What can hang from each mark:
Q_991: Q_266 Q_451 Q_677
Q_451: Q_174 Q_266 Q_293
Q_677: Q_293 Q_451 Q_652 Q_991
Q_266: Q_677
Q_174: Q_451
Q_293: Q_677

Each row was made from one small tree. The marks that hang from a mark follow it in brackets, in the order of their numbers. Every link used is in the known rows. Write each row's tree.
Known rows:
Q_991(Q_266(Q_677(Q_652)) Q_451): [-0.17  0.13  0.01  1.36  1.02 -0.78  1.13 -2.21  0.18 -3.72  1.67  1.65
 -1.11 -1.01 -4.30 -0.32 -0.12  0.47  3.02 -1.09  0.20]
Q_174(Q_451(Q_266 Q_293(Q_677(Q_991)))): [-0.98 -2.66  0.77  4.78 -1.58 -1.50  0.64  0.76  4.63 -1.51 -0.02  1.14
 -4.21 -0.43  2.94  0.59 -1.93  1.19  2.17  1.14  1.11]
Q_266(Q_677): [ 0.10  0.32  1.33 -0.53  0.24  0.62  0.17 -2.71 -0.82 -2.03 -0.17 -0.27
 -1.05 -0.23 -1.60 -0.75  0.55  0.17 -0.20 -0.02  0.43]
Q_451(Q_266(Q_677(Q_991)) Q_293): [-0.28 -0.50  2.56  2.38  1.21 -0.53 -0.54 -3.55  1.97 -3.23 -1.67  0.80
 -3.33 -0.83 -0.08 -1.55 -2.64  0.35  1.14  1.23  0.72]
Q_451(Q_174 Q_293(Q_677(Q_652))): [-1.11 -0.82  2.20  2.11  0.11 -2.28  2.64  2.22  4.68 -0.75 -1.53  1.32
 -2.64  2.58 -0.28  1.40 -1.61 -1.29  0.43  0.56  0.61]
Q_174(Q_451): [ 0.01 -0.62  0.18  1.48 -2.59 -0.02 -0.12  0.01  0.07 -0.05  1.18 -0.02
 -0.81 -0.16 -0.24 -0.91  0.75  1.06  1.00 -0.60  0.35]
Q_174(Q_451(Q_266 Q_293(Q_677(Q_652)))): [-1.07 -1.56  0.89  4.56 -1.72 -2.51  2.40  0.76  5.53 -0.86 -1.28  1.80
 -3.21 -0.86  1.44  0.65 -3.45  1.40  2.07 -0.01  0.85]
Q_293(Q_677(Q_991(Q_451(Q_266)))): [-0.86 -2.40 -1.64  4.87  2.27 -1.04  0.36  1.52  1.26 -1.71  0.47  1.79
 -3.61 -0.67  2.35  1.60 -1.57  0.57  2.38  1.12  0.62]
Q_174(Q_451(Q_293(Q_677))): [-0.92 -1.75  0.46  2.19 -3.54 -0.48  1.88  1.22  4.20 -0.22  1.21  1.12
 -2.35  0.06  1.93  1.17 -1.01  0.59  0.22 -0.34  1.09]
Q_266(Q_677(Q_293 Q_451)): [-0.28 -0.09  1.90  0.84  0.16 -0.37  0.57 -3.62 -7.83 -4.61 -0.87 -1.22
 -1.58 -0.24 -3.43 -1.51 -0.53  0.02 -1.29 -1.52  0.05]
Q_266(Q_677(Q_652)): [-0.28  0.70  1.85  0.51  0.77 -1.11  1.81 -3.22  0.92 -2.63 -0.98 -0.11
 -1.36  0.10 -3.41 -0.63  0.19  0.02  1.67 -0.31 -0.05]
Q_451(Q_174 Q_266 Q_293(Q_677(Q_652))): [-1.17 -0.78  2.04  3.43  1.24 -2.56  1.80  2.41  4.28 -0.76 -3.12  1.69
 -2.87  1.43  1.13  1.20 -3.78 -0.40  0.34  0.86  0.82]
Q_677(Q_293 Q_652 Q_991): [-0.59 -0.79  0.50  2.86  2.22 -3.63  0.77 -1.69 -2.69 -2.87 -0.13 -0.56
 -2.45  1.03 -3.46 -1.07 -1.38 -0.42  4.37  0.33 -0.65]
Q_174(Q_451(Q_266(Q_677))): [-0.15 -0.34  1.49  2.15 -1.13  0.59 -0.77 -2.48 -1.19 -2.26 -0.58  0.28
 -2.18 -1.38 -0.55 -1.75 -0.71  2.16  0.84 -0.42  1.02]
Q_451(Q_174 Q_266 Q_293): [-0.36 -0.01  2.22  1.92  0.52 -0.47 -1.29  1.40  0.72  0.20 -2.55  1.38
 -1.16  0.76  1.27 -0.81 -3.90 -0.09 -1.34  0.78  0.65]
Q_991(Q_451(Q_174 Q_266(Q_677) Q_293)): [-0.28 -0.18  2.41  3.12  1.03  0.34 -1.34 -0.81 -0.86 -2.16 -1.32  2.94
 -2.54  0.05 -0.40 -1.50 -4.38  0.19 -0.98 -0.26  1.28]
Q_293(Q_677): [-0.60 -1.06 -0.55  0.49  0.14 -0.11  1.47  1.51  1.79 -0.39  0.20  0.19
 -1.51  0.39  1.48  2.24  0.43 -0.26 -0.15  0.33  0.54]
Q_451(Q_174 Q_266(Q_677) Q_293): [-0.31  0.28  3.51  1.37  1.02  0.28 -1.05 -1.22  0.02 -1.95 -2.90  1.27
 -2.20  0.60 -0.31 -1.49 -3.30  0.09 -1.57  0.48  1.11]
Q_174(Q_451(Q_266 Q_293)): [-0.44 -0.76  1.04  2.91 -2.42 -0.45 -0.73 -0.12  2.01  0.06 -0.69  1.26
 -1.28 -1.46  1.66 -1.54 -3.40  1.83  0.43 -0.33  0.72]
Q_991(Q_266 Q_677(Q_451(Q_293))): [ 0.13 -0.29  0.50  1.21 -2.16 -0.33  1.20 -0.04  0.64 -7.53 -0.04  0.14
  0.21 -1.44  0.43  0.64 -0.63 -0.51 -1.53 -1.23 -0.09]
Q_266(Q_677(Q_293)): [-0.18  0.04  1.47 -0.07  1.20 -0.17 -0.46 -3.13 -5.88 -3.48  0.05 -0.46
 -1.83 -0.21 -2.98 -1.03 -1.40 -0.14  0.42 -0.69  0.48]
Q_677(Q_451(Q_266) Q_652 Q_991): [-0.47 -0.56  0.93  4.53  1.42 -2.93  1.51 -1.49 -0.24 -2.54 -2.82 -0.45
 -2.41 -0.06 -1.34 -1.08 -0.30  0.81  2.15  0.79 -0.77]
Q_991(Q_266 Q_677(Q_652)): [ 0.02  0.19 -0.66  1.01  0.61 -1.72  1.47  0.16  2.21 -7.07  0.48  0.05
 -0.10 -0.90 -1.53  1.25  0.19 -0.36  2.77 -0.49 -0.37]
Q_174(Q_451(Q_266(Q_677(Q_293 Q_652)))): [-0.51 -0.40  1.74  3.64  0.50 -2.19  0.08 -3.51 -4.48 -3.92 -1.21  0.10
 -3.21 -0.96 -3.46 -2.39 -3.04  1.90  3.31 -1.00  0.59]

Which tree is each row?
[-0.71  0.43  3.55  2.34  1.19 -2.23  1.39 -2.60 -7.59 -4.95 -2.34 -0.92
 -2.58  2.39 -5.73 -1.76 -0.33 -0.64 -0.12 -1.07  0.05] : Q_266(Q_677(Q_293 Q_451(Q_174) Q_652))
[-0.94 -1.98  1.50  1.52  0.05 -1.15  0.51  2.80  3.92 -2.37  1.07  1.00
 -3.40  2.31  0.19  1.71  0.60 -1.44  1.19  1.58  0.94] : Q_451(Q_174 Q_293(Q_677(Q_991(Q_266))))
[-0.27 -0.22  1.36  2.89  0.44 -1.26 -0.03  1.08 -8.27 -7.89 -1.49 -1.07
 -1.46  1.66 -1.28 -0.15 -0.65 -1.21 -1.56 -1.35  0.07] : Q_991(Q_677(Q_293 Q_451(Q_174)))
[-0.08  0.05  2.46  2.63 -1.75 -0.62  0.95  1.16 -0.85 -6.35 -2.05 -0.02
 -0.92  1.24  0.82 -0.21 -1.12 -1.32 -2.81 -0.72  0.32] : Q_991(Q_677(Q_451(Q_174 Q_293)))
[-0.58  0.34  1.64  2.22  3.27 -2.12  0.15 -3.68 -4.83 -3.91 -2.36  0.07
 -2.49 -0.94 -3.21 -1.41 -3.77  0.81  2.12 -0.43  0.13] : Q_451(Q_266(Q_677(Q_293 Q_652)))
[-0.29  0.05 -0.23  2.63  1.56 -2.94  1.12 -0.71 -3.23 -7.18 -0.68 -0.40
 -1.14 -0.25 -1.83  0.33 -2.67 -0.70  2.83 -1.18 -0.41] : Q_991(Q_677(Q_293 Q_652))
[-0.82 -1.23  0.34  2.01  0.41 -0.66  0.72  1.30  3.81 -0.41 -1.63  1.50
 -1.90 -1.01  3.43  1.78 -3.74  0.41 -0.80  0.56  0.87] : Q_451(Q_266 Q_293(Q_677))
[-0.53  0.14  1.74  0.80  0.89 -1.91  1.64 -3.76 -6.09 -6.04 -0.37 -0.83
 -1.44 -0.41 -6.12 -1.24  0.14  0.12  1.09 -1.65 -0.26] : Q_991(Q_266(Q_677(Q_293 Q_451 Q_652)))
[-0.14 -0.63 -0.35  0.77  1.50  0.17 -1.14 -2.20 -6.52 -4.57  2.68  1.47
 -1.42 -1.26 -3.92 -0.58 -1.52  0.32  1.74 -1.71  0.54] : Q_991(Q_266(Q_677(Q_293)) Q_451)
[-0.71 -0.18  2.12  4.07  2.16 -3.05  0.33  0.28 -7.15 -2.84 -3.65 -0.30
 -1.72  1.51 -2.84 -1.48 -2.79  0.07  0.07 -0.49 -0.24] : Q_677(Q_293 Q_451(Q_174 Q_266) Q_652)
[-0.49  0.76  2.99  2.16  2.46 -1.30  0.09 -1.49 -0.80 -2.50 -3.33  0.39
 -2.51  1.15 -2.64 -1.15 -1.42  0.35  0.94  0.37  0.53] : Q_451(Q_174 Q_266(Q_677(Q_652)))
[-0.60 -0.94  0.56  2.67  1.07 -3.49  1.35 -1.61 -4.68 -4.97  0.22 -0.97
 -1.84  0.54 -5.02 -0.91  0.53 -0.33  3.30 -0.33 -0.85] : Q_677(Q_293 Q_451 Q_652 Q_991(Q_266))
[-0.46  0.10  1.86  3.20 -0.50 -1.20  0.88 -3.17  0.53 -2.75 -1.37  0.44
 -2.80 -0.99 -2.10 -1.96 -1.09  2.11  2.60 -0.65  0.60] : Q_174(Q_451(Q_266(Q_677(Q_652))))
[-0.17 -0.38  1.71  1.98  2.21 -0.28 -0.80 -3.26 -0.62 -3.19 -1.31 -0.21
 -3.09 -0.72 -0.62 -1.16 -0.43  0.81  1.63  1.41  0.52] : Q_451(Q_266(Q_677(Q_991)))
[-0.98 -1.50  0.01  2.89  1.27 -2.92  3.06  0.29  4.22 -1.91 -0.10 -0.15
 -3.44  1.42 -0.52  1.81  1.10 -0.56  3.66  1.36 -0.05] : Q_293(Q_677(Q_652 Q_991))
[-0.55 -0.52  1.85  3.04  1.50 -1.22 -1.31  0.89 -8.91 -2.29 -2.92 -0.58
 -1.46  1.06 -1.21 -1.27 -2.29  0.11 -1.91 -0.62  0.17] : Q_677(Q_293 Q_451(Q_174 Q_266))
[-1.21 -0.90  1.62  4.03  1.44 -2.31  2.46  2.22 -0.24 -2.06 -3.67  0.07
 -2.42  1.77 -0.16  1.22 -0.41 -0.03 -0.75  0.39  0.34] : Q_293(Q_677(Q_451(Q_174 Q_266) Q_652))
[-0.73 -2.48 -1.96  2.70  0.99 -0.54  0.78  1.85  1.93 -2.94  3.51  1.56
 -2.70 -0.07  0.11  2.56  1.32 -0.14  3.19  0.59  0.55] : Q_293(Q_677(Q_991(Q_266 Q_451)))
[-0.42 -0.03  2.67  3.45 -1.64 -1.64  1.05 -3.52  2.85 -2.57 -1.68  1.30
 -2.92 -1.38 -1.60 -2.22 -3.32  1.86  2.05 -0.63  0.77] : Q_174(Q_451(Q_266(Q_677(Q_652)) Q_293))
[-0.43  0.47  1.59  0.92  1.76 -1.95  1.05 -3.72 -4.40 -3.85 -0.77 -0.42
 -2.06  0.26 -4.65 -1.21 -1.85  0.04  2.34 -0.83  0.00] : Q_266(Q_677(Q_293 Q_652))
[-0.92 -0.87  0.72  1.77 -0.44 -2.31  3.42  0.51  5.85 -0.78 -0.81  1.23
 -1.92  0.34  0.45  1.68 -2.10 -0.60  1.16  0.15  0.33] : Q_451(Q_293(Q_677(Q_652)))
[-0.14 -0.98  0.24  1.32 -0.45 -0.67  0.44 -0.54 -1.30 -3.16  0.92 -0.87
 -1.07  0.08 -1.88 -0.37  3.02 -0.05  0.88  0.36 -0.43] : Q_677(Q_451 Q_991(Q_266))
[-0.63  0.31  3.18  2.81 -1.25 -2.41  2.16  0.26  0.64 -1.36 -2.68  0.44
 -1.01  2.20 -2.19 -1.10 -1.23 -1.01 -1.23 -0.45 -0.18] : Q_677(Q_451(Q_174 Q_293) Q_652)
[-0.93 -2.33 -0.59  2.99  1.32 -0.67  0.07  3.44  0.66 -2.62  2.70  1.58
 -3.28  2.07 -0.60  2.24  1.80 -0.87  2.52  0.81  0.89] : Q_293(Q_677(Q_991(Q_266 Q_451(Q_174))))
[-0.28 -0.11 -0.59  1.51  1.64 -2.63  0.81 -0.29 -3.04 -8.34  0.69 -0.17
 -0.73 -0.90 -2.79  0.48 -1.66 -0.62  3.42 -1.27 -0.44] : Q_991(Q_266 Q_677(Q_293 Q_652))
[-0.09 -1.33 -1.58  2.20  0.96 -0.53 -0.71  0.36  0.20 -2.29  3.16  1.33
 -1.32 -0.37 -1.53  0.14  0.90 -0.02  3.35  0.33  0.00] : Q_677(Q_991(Q_266 Q_451))
[-1.06 -0.80  1.56  2.75  0.03 -2.12  3.25  2.02  0.20 -1.87 -2.20 -0.43
 -2.16  2.74 -1.37  1.41  1.60 -0.93 -0.74 -0.08  0.17] : Q_293(Q_677(Q_451(Q_174) Q_652))
[-0.15  0.32  2.66  1.05  1.88  0.52 -1.43 -0.95 -2.35 -2.00 -2.50  0.21
 -2.16  0.74 -0.87 -1.04 -1.11  0.42 -0.94  0.53  0.94] : Q_451(Q_174 Q_266(Q_677))
[-1.09 -1.46  2.28  3.49  0.52 -3.13  2.57  1.64  5.47 -1.85 -1.14  0.95
 -4.23  3.24 -0.48  1.06 -0.75 -1.51  2.45  1.69  0.39] : Q_451(Q_174 Q_293(Q_677(Q_652 Q_991)))
[ 0.15 -0.54  0.04  2.65 -0.54 -0.17 -0.62  2.54  0.69 -6.52  1.66  2.54
 -0.80  0.19  0.27  0.73 -2.30 -1.06  0.33 -0.91  0.76] : Q_991(Q_266 Q_451(Q_174 Q_293) Q_677)
